Each row was made from one path, in order. Every step used is in the known rows, and no mark comes twice. Write each row's path.
Known rows:
y -> e: [-20.5  -4.0 -19.8   1.7  27.5  -1.3   3.4  10.6 -14.2  48.9  18.5   7.1
  -1.8  16.8   1.2  -0.5  -8.4  -2.3  -6.7  -3.6 -42.4   2.7 -29.2  19.2
 -18.0 -19.6]
h -> c -> e -> u -> l: [-12.1  -7.8 -11.7 -22.4  21.3  14.4   4.6  -0.3 -13.8  12.1 -16.6  12.6
 -24.5 -21.9  -4.8  -6.9 -20.4   8.9   6.7  16.9 -16.0   5.0 -22.0   4.5
  -6.2  -6.2]
e -> y: [-28.5   2.4  -1.9  11.0  25.8   8.4  -1.2 -15.1  -5.6  13.8   6.9  15.4
   1.7 -12.0 -13.8  -4.4  -0.5  -3.3  16.6 -15.0 -39.6 -14.7 -31.7  25.0
  15.1  -0.1]
y -> u: [-10.5   1.3  10.5  13.4  20.8  -7.1   4.4  -1.8 -18.2  37.8  -4.3  11.1
  -3.8  32.0  -0.5   0.5  17.0   0.4  10.3  13.6 -49.8   8.9 -14.0  24.8
  12.8  16.2]
h -> u -> l -> c: [  8.8  -7.6  -5.2 -23.4   8.5   1.0  12.0  -1.8  -9.2  -3.6  -9.9   6.3
  -4.8 -13.2  -1.2   1.0   7.9  16.1  14.6  22.8   8.4  -2.6  -2.2  18.8
   2.3  -5.9]
e -> l: [-26.1   7.1   1.9  -4.8  25.8   8.4 -15.0   1.7  20.2  29.8 -13.0  31.0
 -24.8  -6.9   8.2   9.0   0.5   2.4   8.3   6.7 -25.4 -16.2 -24.4  17.2
   7.1 -17.4]
u -> l: [-14.7  -8.4   0.8  -7.9  17.5   3.3   3.8   4.7  11.2  16.5 -18.8   2.4
 -26.0  -3.1   1.4   0.4  -5.6   6.2  -2.7  20.8 -20.8  -3.9 -24.6   2.9
  -8.1 -11.2]
e -> l -> c -> u: [  0.6   6.6  -3.3 -16.2  18.9  -8.0  -5.4  -2.1 -10.6  10.6   5.3  22.4
  -8.5 -12.8   0.9  -6.0  -5.3   6.9  11.5  -0.7 -13.7  -5.2 -10.0  30.8
  15.5  -1.3]
c -> h -> u: [ 18.1  -6.6 -14.9  21.4   6.9 -17.3  -1.6  -6.7 -19.6  15.8   3.9  13.5
  -1.3   8.6  -5.6   4.2   1.5  -1.9   4.1  10.0  -9.4   0.0   5.0  32.3
   8.2  21.2]
u -> l -> c: [  1.1  -8.8  -4.1 -23.8  13.5   3.7   9.4   7.1  -0.7   1.9 -11.0  10.6
  -6.2  -4.0   4.2   5.0   6.9  10.9  12.4  18.3   6.2  -8.9  -9.7  12.5
  -6.6 -18.9]
h -> c -> e: [  4.5 -10.7 -30.3  -8.4  31.1 -12.9   7.1  -8.4 -25.5  31.9   9.0  13.4
  -2.3   6.2   8.4   5.2 -20.2 -10.6   6.0   5.2   1.4   0.8 -22.5  -2.5
 -29.5   1.9]
l -> c -> y: [ 12.2  -9.5  -0.5   6.6  10.0 -14.2  -1.2  -9.0 -10.0 -16.9  18.2  25.6
   1.2 -19.2 -11.2   9.4   4.4  -8.6   9.3  -5.1 -16.0 -17.0 -30.7  22.1
  10.9  -6.7]
c -> y -> u: [ -2.1  -5.5  13.4  16.8  14.5 -14.7   6.9  -8.8 -19.9  13.4   6.9  16.5
  -4.7   6.5 -16.3   3.4  11.9 -12.2   6.7   3.2 -58.5   6.0 -23.3  22.5
  22.5  20.7]
y -> e -> l -> c: [-10.8  -0.7 -11.7 -29.4  20.8   9.0   2.2  11.7   0.3  19.9   1.2  25.1
  -2.4  -9.2   4.4   8.8   4.9   4.8  14.9   1.3  -5.8  -9.1 -10.2  20.4
  -3.3 -30.1]
y -> u -> h -> c: [ 14.6   1.6  -9.4   7.1   4.4  -4.2   8.9  -2.2 -20.5  18.8  -3.0  25.0
  -1.2   9.4  26.4   7.4  -2.1  -3.2  34.8   7.6  15.9   0.2  24.2  -2.1
   1.2  15.5]
l -> c: [  2.8  -0.7  -6.4  -4.7  16.8  -1.3  -1.1   2.4  -9.8  10.4   3.3  18.2
   7.0  14.1  11.7   7.7  14.3  11.0  17.3  10.4   3.9 -14.4 -12.2  25.8
  -3.1 -15.7]
l -> c -> u -> h: [  2.9   3.0   2.4   5.3  -1.8 -10.3  12.0  12.6 -12.2   5.0  14.4  23.9
  -2.5   1.4  10.1  -4.2  -6.7  -0.1  20.7  -9.7   9.9  -9.6   7.3  13.2
   9.6   4.6]
e -> c: [ -4.1   6.7  -5.9  -1.2  19.5  11.4 -26.2   4.4 -27.7  21.3 -16.5  33.9
   3.8   5.6  25.5  14.4  -9.7   6.7  17.4   5.6   4.2  -1.1  -9.7  26.7
  14.7 -15.6]
e -> y -> u -> h -> c: [  8.6   2.0  -8.8   5.2   6.7  -1.0  11.0  -5.8 -21.3  13.7  -2.3  25.6
   2.4  -2.9  18.1   5.4  -3.3  -6.0  38.2  -1.0  10.6  -1.0  21.8  -1.1
   8.5  17.0]
u -> h -> c: [ 13.6   3.1 -14.9   9.0   6.5  -4.0   1.6  -2.1 -11.4  14.8  -1.3  27.2
  -3.3   4.9  32.7   9.0  -8.6  -1.2  31.6   5.7  29.0 -10.9  17.5  -3.2
  -6.2   4.4]

Which path is each row?
[ 18.4  -6.7  -6.9  16.3   2.1 -16.4   1.1 -11.3 -11.6 -13.1  15.9  31.7
  -6.9 -24.8   3.8  10.3 -11.0 -17.2  18.8  -8.3   0.3 -15.2  -9.7   1.7
   9.5   7.1]	u -> h -> c -> y
[ -4.3   4.3   4.4  16.3   1.5 -11.1   7.7  10.7  -8.1  14.3  14.0  22.6
  -9.7   6.7  10.1  -5.8 -10.8  -2.3  14.6 -10.6  -4.7  -8.8   0.0  12.3
  10.0   8.4]	c -> u -> h
[  2.0 -17.9 -20.1 -29.5  22.5 -10.4  23.5   0.3 -21.3  13.1   6.5   3.8
  -3.9 -10.4 -13.0  -0.9 -11.8  -2.4   0.0  11.3  -0.1   5.1 -24.4   5.7
 -23.7  -4.9]	h -> u -> l -> c -> e
[ 14.5   7.7 -15.6   3.5  20.2 -15.7  -9.7 -16.0 -24.3  19.6   7.4  16.7
  -6.1  -1.8  15.7  -7.3 -16.2   3.1  13.0   4.3  -9.3   0.0  -2.2  20.0
   7.9  15.5]	h -> c -> u
[-10.3   4.0 -15.9   2.9  20.3  12.8 -11.7  -4.8 -35.0  18.3  15.5  30.2
  -3.1 -20.4  -7.7  -8.5 -14.5   6.3  13.1  -7.0 -42.5   0.5 -25.8  33.5
  13.1 -10.2]	h -> c -> y -> e -> u
[ 25.2  -7.6 -16.9   9.2   4.1 -17.6   3.7  -4.4 -24.7   6.0   4.8  14.5
   5.5   3.1  -6.6   6.1   6.6   0.7  10.7  10.3   4.6  -1.1  12.2  34.1
   7.5  16.1]	l -> c -> h -> u
[ -7.2  -6.4  -7.3 -28.5  16.7   4.3   1.9   9.0 -15.7  14.2 -14.6   8.5
 -19.3 -23.9  -2.0  -6.4 -26.7   3.0  -2.1   7.9 -20.4  13.0 -12.0   8.7
   4.2  -8.4]	y -> e -> c -> u -> l
[  2.0 -10.2   1.5 -25.8  12.2   2.0  16.9   7.7  -8.0   4.6 -13.1   8.1
  -3.1   0.9  -1.7   3.9  12.9   8.4  15.1  19.6  -6.9   2.2  -3.4  12.0
   1.1  -7.3]	y -> u -> l -> c
[-28.5  -8.4 -11.6  -2.5  31.9   1.9   9.9 -13.5 -15.5  18.1  15.8  12.5
   2.3 -17.5 -24.9  -4.8 -12.9 -13.9   8.5 -20.6 -37.5  -8.1 -43.3  15.2
  -1.1   1.5]	c -> e -> y
[-10.0   2.5 -18.5 -14.3  22.8  13.0 -15.9  14.3 -36.2  35.4  -6.1  28.7
   8.8   1.8  18.2  12.1 -18.6   1.4  10.7  -4.4  -9.2  10.3 -10.9  24.7
   3.7 -24.6]	y -> e -> c
[  4.2  -5.8  -8.4 -18.6  15.4  -3.8   4.5  -4.2  -4.0   9.7 -13.5   4.3
 -25.0 -19.8   4.0  -7.1 -19.5   5.1   3.5  17.0 -10.2   4.5  -6.6   1.7
  -0.5   4.3]	h -> c -> u -> l
[-31.7   2.0 -10.1 -16.9  28.5  10.1  -6.2  10.8  12.1  42.9  -0.5  24.9
 -20.0 -10.5   0.3   6.1  -9.1  -2.4   0.8  -2.0 -38.1  -5.2 -25.0  14.9
  -3.8 -27.2]	y -> e -> l
[ 18.1  -6.2 -23.1   5.0   7.1  -9.8  -3.6   0.7 -37.1  18.6   0.6  20.1
   7.0  -2.6  -2.3   8.0  -9.5  -3.3   6.9   3.3  -2.2  10.8  12.5  33.9
  11.6  11.9]	y -> e -> c -> h -> u
[ -8.1  -5.7   0.7 -13.2  16.1  -3.7   4.6   0.8   1.9  12.4 -11.3   1.5
 -27.0 -13.9  -4.8 -10.3 -16.3   4.7  -4.7  15.1 -26.4   2.4 -19.6   8.2
   2.0   0.2]	c -> u -> l
[-21.4   0.8  11.1   9.5  22.4   2.2  10.5 -10.7 -21.0  25.5  -1.8  11.8
   3.1   7.4 -18.0  -5.2  14.4  -5.8  18.6  -3.8 -61.3   6.1 -17.5  26.9
  24.8  21.5]	e -> y -> u
[ 10.8 -21.3 -22.2 -14.5   8.6   0.4   7.3  25.4 -12.9   6.3  -2.0  21.8
   0.6   3.2  -7.3  13.3  -5.3 -11.0   4.2  -6.6  -0.7  -2.1   9.8  16.9
 -13.4 -16.8]	y -> e -> u -> l -> c -> h
[  9.7 -15.7 -16.4  -6.1  11.3  -6.0  -3.5  20.4   2.4   8.5  -4.2  33.0
  -1.6   9.6   2.5  23.2   3.7 -14.7   9.2  -8.9   7.8 -14.2  11.4  19.0
  -8.4 -15.1]	e -> l -> c -> h
[ -3.7  -3.5  -1.2 -23.1  15.2   4.0  -2.6   5.2 -11.0   8.1 -20.1  11.8
 -21.3 -21.2   2.3  -3.8 -22.3   6.5   1.4  12.7 -14.1   9.0 -11.8   9.6
   9.3  -3.6]	e -> c -> u -> l
[ -2.0   3.9   4.7  -3.4  -0.5  -5.6   9.5  14.6  -4.8   4.9   8.9  29.9
  -8.9  -8.6   8.4  -2.5  -7.4   0.1  22.3 -10.5   8.5 -11.7   8.6  11.5
  12.8   0.5]	e -> l -> c -> u -> h
[-11.3   1.4  -1.7   2.5   4.8   7.6   9.6  15.3 -21.8  10.4  10.8  33.5
  -2.7  -1.5   4.1  -4.2  -8.7   3.4  24.7  -9.1   4.0  -8.7  -5.8  15.3
   3.7  -4.6]	l -> c -> e -> u -> h
[-18.4   4.8  -8.9   5.9  21.7  13.7 -10.9  -1.3 -32.6  20.3  17.9  28.3
  -4.6 -15.6 -14.0  -9.5 -11.3   7.3   7.3  -9.9 -54.7  -1.6 -35.8  39.2
  14.5 -13.2]	c -> y -> e -> u
[-19.0   0.2  14.6  15.0   1.9   0.7  21.5   8.6 -12.7  15.6   5.1  22.7
  -0.6   5.6  -5.9  -1.3   6.1 -10.0  28.1 -12.5 -24.5  -2.7   3.4   9.7
  19.1  16.1]	e -> y -> u -> h
[-10.1   0.7  -1.8   5.3  -1.3   9.6   9.3  16.3 -21.6   4.6  18.7  35.5
  -0.6 -13.3  -1.5  -3.7  -8.6   0.7  23.5 -16.9 -10.2  -7.3  -4.1  19.1
  12.7 -10.7]	l -> c -> y -> e -> u -> h
[ -2.4  -7.0  -1.4  -8.3  11.0  -1.6   9.6  -7.5  -0.6   9.6 -16.6  -2.9
 -24.1 -16.7  -6.4  -6.3  -4.6  12.0   0.3  30.5 -17.5   4.3 -14.4  11.0
   4.2   6.7]	h -> u -> l
[-13.2   3.1 -11.0  -2.0  18.6  15.1  -7.7   0.5 -35.6  13.7  18.2  30.4
  -0.4 -18.5 -13.2  -9.4  -8.2   8.7  11.5  -8.7 -44.5  -1.4 -31.0  40.7
  14.7 -15.8]	l -> c -> y -> e -> u
